Each row comes from the steps of one walk. Every step used is in the known rows, and no mark comes twice. Write the walk behind each row, first mark first.
Known rows:
bupamob/pamonad/mida: [ 0.39 -2.08  0.15  2.94 -0.68 -0.38  1.30  0.69 -0.18 -0.02 -2.12  0.50
  1.35 -0.54  1.84 -0.48 -1.80  1.49  1.08  2.40 -0.60]
pamonad/mida: [ 0.30  1.16 -0.30  1.19 -0.17 -1.66 -0.63  0.38 -0.80  0.34 -1.49  0.29
  0.33  1.04 -0.70 -0.26 -1.15  0.29  0.08  0.76  1.13]
pamonad/bupamob/pulo/fopa: [ 0.88 -1.51  1.04 -1.47  1.18 -0.51  0.22  0.04  1.92 -0.38  0.34  0.90
 -0.80  1.10  1.74 -0.10 -0.40  1.50 -2.27  1.43  0.67]
fopa/pulo/bupamob: [-1.05  3.59 -0.27  1.68  0.71 -2.57 -3.34  0.44  1.18  1.08 -1.62 -0.26
  0.34  2.27 -5.27 -0.08  1.31  0.09 -1.37 -2.36  2.20]
bupamob/pamonad/mida/pulo/boki: [-0.90 -2.11  2.55  1.32  1.19  0.74  0.54 -0.18  0.34 -0.96 -0.97  1.31
  0.52 -0.28  4.83  1.65 -1.01 -0.83  2.02  1.28 -4.52]
boki/pulo/mida/pamonad: [ 1.52  1.80 -1.04 -2.30 -0.95  1.14 -1.85  2.18  0.49  0.71 -1.27 -0.32
  0.70 -0.24 -0.09  0.13  0.59 -2.33  0.96 -1.68  2.08]
pabud/bupamob: [ 0.13  2.33 -3.20 -0.59 -0.50 -1.03 -0.65 -0.73 -0.47  0.35  0.67 -0.55
 -0.57  0.66 -4.63 -0.05  0.69 -2.25 -1.20 -0.49  2.03]
boki/pulo/mida/dibaku: [-0.41  4.27 -0.29 -1.97  0.31 -0.41  0.75  1.56  1.45  0.11  0.44 -0.54
  0.78  1.09 -0.58 -0.19  0.54 -2.06  0.11 -2.23  2.12]
mida/dibaku: [ 0.83  4.15 -1.17  1.31  0.87 -1.96  1.82 -0.08  0.54  0.05  1.28 -0.34
  0.94  2.74 -1.88 -2.32  0.18 -0.57 -0.56 -0.75  1.30]
pamonad/mida/pulo: [-0.59  0.77 -0.29 -1.34 -0.38 -1.17 -0.13 -0.99 -1.53 -0.30 -0.08  0.36
  0.39  1.77  2.74 -1.54 -0.84  0.80  0.24 -0.66 -0.35]
fopa/pulo: [ 0.32  4.59  0.02  0.36  0.78 -3.38 -2.10  0.37  0.68  1.04 -2.02 -0.80
  1.04  4.87 -5.97 -1.41  0.49 -0.90 -0.97 -2.89  4.09]
boki/pulo: [ 1.12  3.73 -1.03 -1.54  0.08 -1.49  0.19  1.55  1.29  0.63 -1.12 -0.89
  0.45  2.78 -3.03 -0.51  0.19 -1.96 -0.50 -2.76  5.16]
pamonad/mida/pabud/bupamob/pulo: [-2.17 -3.93  0.11 -2.49 -1.04  1.89  2.09 -2.15 -2.74 -1.19  2.78 -0.80
 -0.38 -1.18  2.12 -0.82 -0.84  1.09  0.52  0.03 -2.52]
fopa/pulo/mida/pabud/bupamob: [-2.32  1.57  0.03 -1.95 -0.35  0.16 -1.55 -1.45 -1.87  0.44  0.72 -1.13
 -0.85  0.34 -5.51  1.10  1.41 -1.69  0.02 -2.91 -0.24]
mida/pabud/bupamob/pulo/fopa: [-0.71 -3.03  0.08 -1.89  0.27  1.49  1.74 -2.23  0.49 -0.33  3.21 -0.54
 -1.57  0.79 -0.95  0.38  1.29  0.86 -1.52 -0.24  0.24]
boki/pulo/fopa: [ 1.42  2.60  0.09 -1.66  0.82 -1.01 -0.83  1.97  2.99  0.90 -0.99 -0.12
 -0.45  3.39 -2.91  1.28  0.81 -1.29 -1.29 -1.58  6.65]
pamonad/bupamob/pabud: [ 2.14  0.62  0.84  2.78  0.46 -1.03  1.75 -0.37 -1.08 -0.07 -0.04 -0.11
 -0.52 -1.05 -0.26 -0.76 -0.58  1.42  0.17  1.38 -0.08]
pabud/bupamob/pamonad/mida: [-0.91 -3.09 -1.40  0.51 -1.59  0.94  0.58  0.16 -1.35 -0.57 -0.22  0.15
  0.83 -2.70  1.24  0.41 -1.53  0.16  0.99  2.66 -0.64]
pabud/bupamob/pamonad: [ 0.05 -0.84 -2.76  1.18 -0.99  0.27  1.39 -0.37  0.19 -0.04  0.05 -0.35
  0.41 -1.17 -1.93 -0.32 -0.03 -0.90 -0.19  1.27  0.29]
boki/pulo/mida/pamonad/bupamob/pabud: [ 2.23 -0.85  1.35 -1.57 -0.81  2.31 -0.17  1.76 -1.37 -0.44 -0.23 -0.19
  0.20 -4.00  3.51  0.18 -0.36 -0.20  2.18  0.42 -0.18]

Which walk is each row?
[-0.89 -0.20 -2.44 -1.87 -0.47 -0.41  0.48 -1.34  0.60 -0.20  1.33 -0.80
 -0.09  1.08 -1.67 -1.22  0.54 -0.66 -1.74 -0.66  0.57]  pabud/bupamob/pulo
[-0.32 -1.30 -1.13 -1.92  0.31  0.07 -0.37 -0.86  2.23  0.13  1.47 -0.06
 -0.92  1.43 -1.65  0.52  1.18  0.12 -2.53  0.58  2.18]  pabud/bupamob/pulo/fopa
[ 0.08  3.31 -0.90 -1.55 -0.12 -0.87 -0.87  1.69  1.79  1.01 -2.00 -0.44
 -0.22  0.97 -2.60  1.18  0.68 -2.26 -0.52 -2.24  3.10]  boki/pulo/mida
[ 0.87  1.67 -0.43 -0.65  0.87 -1.59 -0.38 -1.08  1.69  0.54  0.41  0.60
 -0.91  3.82 -0.24 -0.29  1.25  0.36 -1.85 -1.03  2.35]  mida/pulo/fopa
[ 0.00 -1.04 -1.37  5.00 -0.19 -0.34  0.86  0.35  1.97  0.47 -1.30  0.52
  0.26 -1.67 -0.41  0.32  0.37  1.38 -0.45  1.40 -1.21]  pulo/bupamob/pamonad
[ 0.96 -1.09 -0.80 -0.08 -0.57  0.91 -0.73 -0.02  1.08  0.44 -0.73  0.10
  0.65  0.02  1.82 -1.32  0.51  0.23 -0.32  0.01 -2.46]  bupamob/pulo/mida/pamonad
[-1.83 -1.68  0.85  0.07 -0.62  1.63  1.97  2.37  0.54 -1.24  0.63  0.26
  2.24 -2.87  5.26 -0.25 -1.41  1.33  1.97  0.93 -0.18]  boki/pulo/bupamob/pamonad/mida/dibaku
[-1.01 -1.71  1.29  3.00 -0.30  0.07  0.50 -1.44 -1.19 -0.33  0.70  0.42
 -0.53 -2.27  4.18 -0.23  0.19  3.86  0.89  0.88 -2.88]  pamonad/mida/pulo/bupamob/pabud
[-0.43  0.39 -0.51  0.93  0.27 -1.02  0.23 -0.46  2.44  0.82 -1.44 -0.01
 -0.22  1.20 -0.59 -0.27  0.65  0.33 -1.82 -0.49 -1.32]  bupamob/pulo/mida
[ 1.39  0.51 -0.35 -4.38 -1.07  1.75 -1.91  2.31 -1.15 -0.35 -0.55  0.27
  0.31 -2.63  2.66  0.21 -0.64 -2.40  1.21 -0.56  0.54]  boki/pulo/mida/pamonad/bupamob
[ 3.49 -0.99  0.74  2.12 -0.33  0.96  0.84 -0.01 -2.31 -0.40  0.59  0.04
  0.38 -2.28  2.12 -1.92 -0.69  1.23  1.59  1.90 -1.18]  mida/pamonad/bupamob/pabud
[-1.74 -5.09  1.36 -2.54 -0.22  2.34  1.17 -1.79 -1.14 -0.89  2.89  0.00
 -1.22 -0.75  2.08  0.98 -0.22  1.92 -0.35  1.33 -0.97]  pamonad/mida/pabud/bupamob/pulo/fopa
[-2.05 -1.66  1.55  2.65 -0.27 -0.59 -2.03  1.31  0.36  0.13 -2.59  0.47
  1.79 -1.02  0.47  0.35 -0.92  2.29  0.88  0.78 -0.67]  fopa/pulo/bupamob/pamonad/mida
[ 0.99 -0.29  0.38  0.55  1.24 -1.17  0.30 -0.11  3.53  0.71 -0.40  0.28
 -0.40  3.50 -0.96 -0.29  0.81  1.51 -2.62  0.36  2.31]  bupamob/pulo/fopa
[-1.34 -1.54 -0.66 -1.18 -1.02  1.25  0.91 -1.54 -3.83 -0.66  2.17 -0.56
 -0.92 -1.58 -0.66  0.44 -0.71 -0.15  1.11  0.24 -0.96]  pamonad/mida/pabud/bupamob
[ 0.86  0.74 -0.10  6.20  0.52 -1.09  0.82 -0.51  1.11  0.91 -0.41 -0.20
 -1.03 -1.22 -2.27  0.50  1.35  2.34 -0.53  0.76 -0.37]  pulo/bupamob/pabud
[ 0.47  1.21  0.40  2.55  0.08 -0.16  0.74  1.00  1.59  0.57 -0.36 -0.86
 -0.39 -1.04 -1.47  0.74  1.24  1.16  0.14 -1.27  2.54]  boki/pulo/bupamob/pabud
[-0.14  2.09  0.16  0.75  0.25 -1.18  0.93  0.27 -1.15 -0.51  0.87  0.17
  1.29  1.23  1.20 -1.65 -1.34  0.57  0.65  0.79  0.18]  pamonad/mida/dibaku
[ 1.77  0.17 -0.91 -0.86 -0.73  1.00 -2.04  0.70 -1.72 -0.02 -0.56  0.93
 -0.25 -2.78  1.76  0.00 -0.53 -1.15  0.62  1.48 -2.42]  pulo/mida/pamonad/bupamob
[-2.50 -3.72  2.45 -1.64  1.07  2.61  0.74 -1.64 -1.57 -1.39  2.40 -0.05
 -1.30 -1.63  1.71  2.48 -0.33 -1.48  1.26  0.39 -5.19]  pamonad/mida/pabud/bupamob/pulo/boki
[-0.81 -2.48  1.33 -1.08  0.12  1.20  2.41 -1.67 -1.19 -0.67  1.17  0.16
 -1.28 -1.88  2.91 -0.19 -0.46  1.08 -0.48 -0.13 -4.61]  pamonad/bupamob/pulo/mida/pabud
[ 2.74  0.48 -1.23 -0.93 -0.54  0.30 -1.04  0.47 -2.21 -0.46  0.35  0.48
  0.42 -0.87  1.34 -1.89 -1.01 -0.82  0.61  0.96 -0.46]  mida/pamonad/bupamob
[-2.31 -1.60  0.39 -0.27 -0.77  1.51  0.62 -1.12 -1.16  0.12  0.15 -0.93
  0.30 -1.38 -2.78  0.80  0.72 -0.54  0.85 -1.22 -1.99]  fopa/pulo/mida/pabud/bupamob/pamonad
[-0.08 -0.33  0.97 -1.44  0.40 -0.83 -1.19 -0.58  0.12 -0.03  0.07  1.11
 -0.46  2.12  2.75  0.30 -0.22  1.54 -0.61  0.52  1.24]  pamonad/mida/pulo/fopa
[ 2.54 -1.31  0.97  2.12 -0.55  1.52 -0.13  0.25 -1.87 -0.03 -0.23  0.45
 -0.42 -4.17  2.60 -0.05 -0.24  1.03  1.53  2.47 -3.20]  pulo/mida/pamonad/bupamob/pabud
[-0.13  5.05  2.35  1.21  2.84 -2.59 -3.41  1.02  1.96  0.89 -2.40 -0.07
  0.17  4.49 -6.42  1.94  1.04 -3.57 -0.10 -2.54  1.30]  fopa/pulo/boki
[-2.31 -3.03  0.93 -1.32  0.25  2.07 -0.15 -0.85 -0.85 -1.44  0.81  0.95
  0.06 -2.37  4.26  2.37 -0.70 -2.16  1.99  1.62 -4.70]  pabud/bupamob/pamonad/mida/pulo/boki
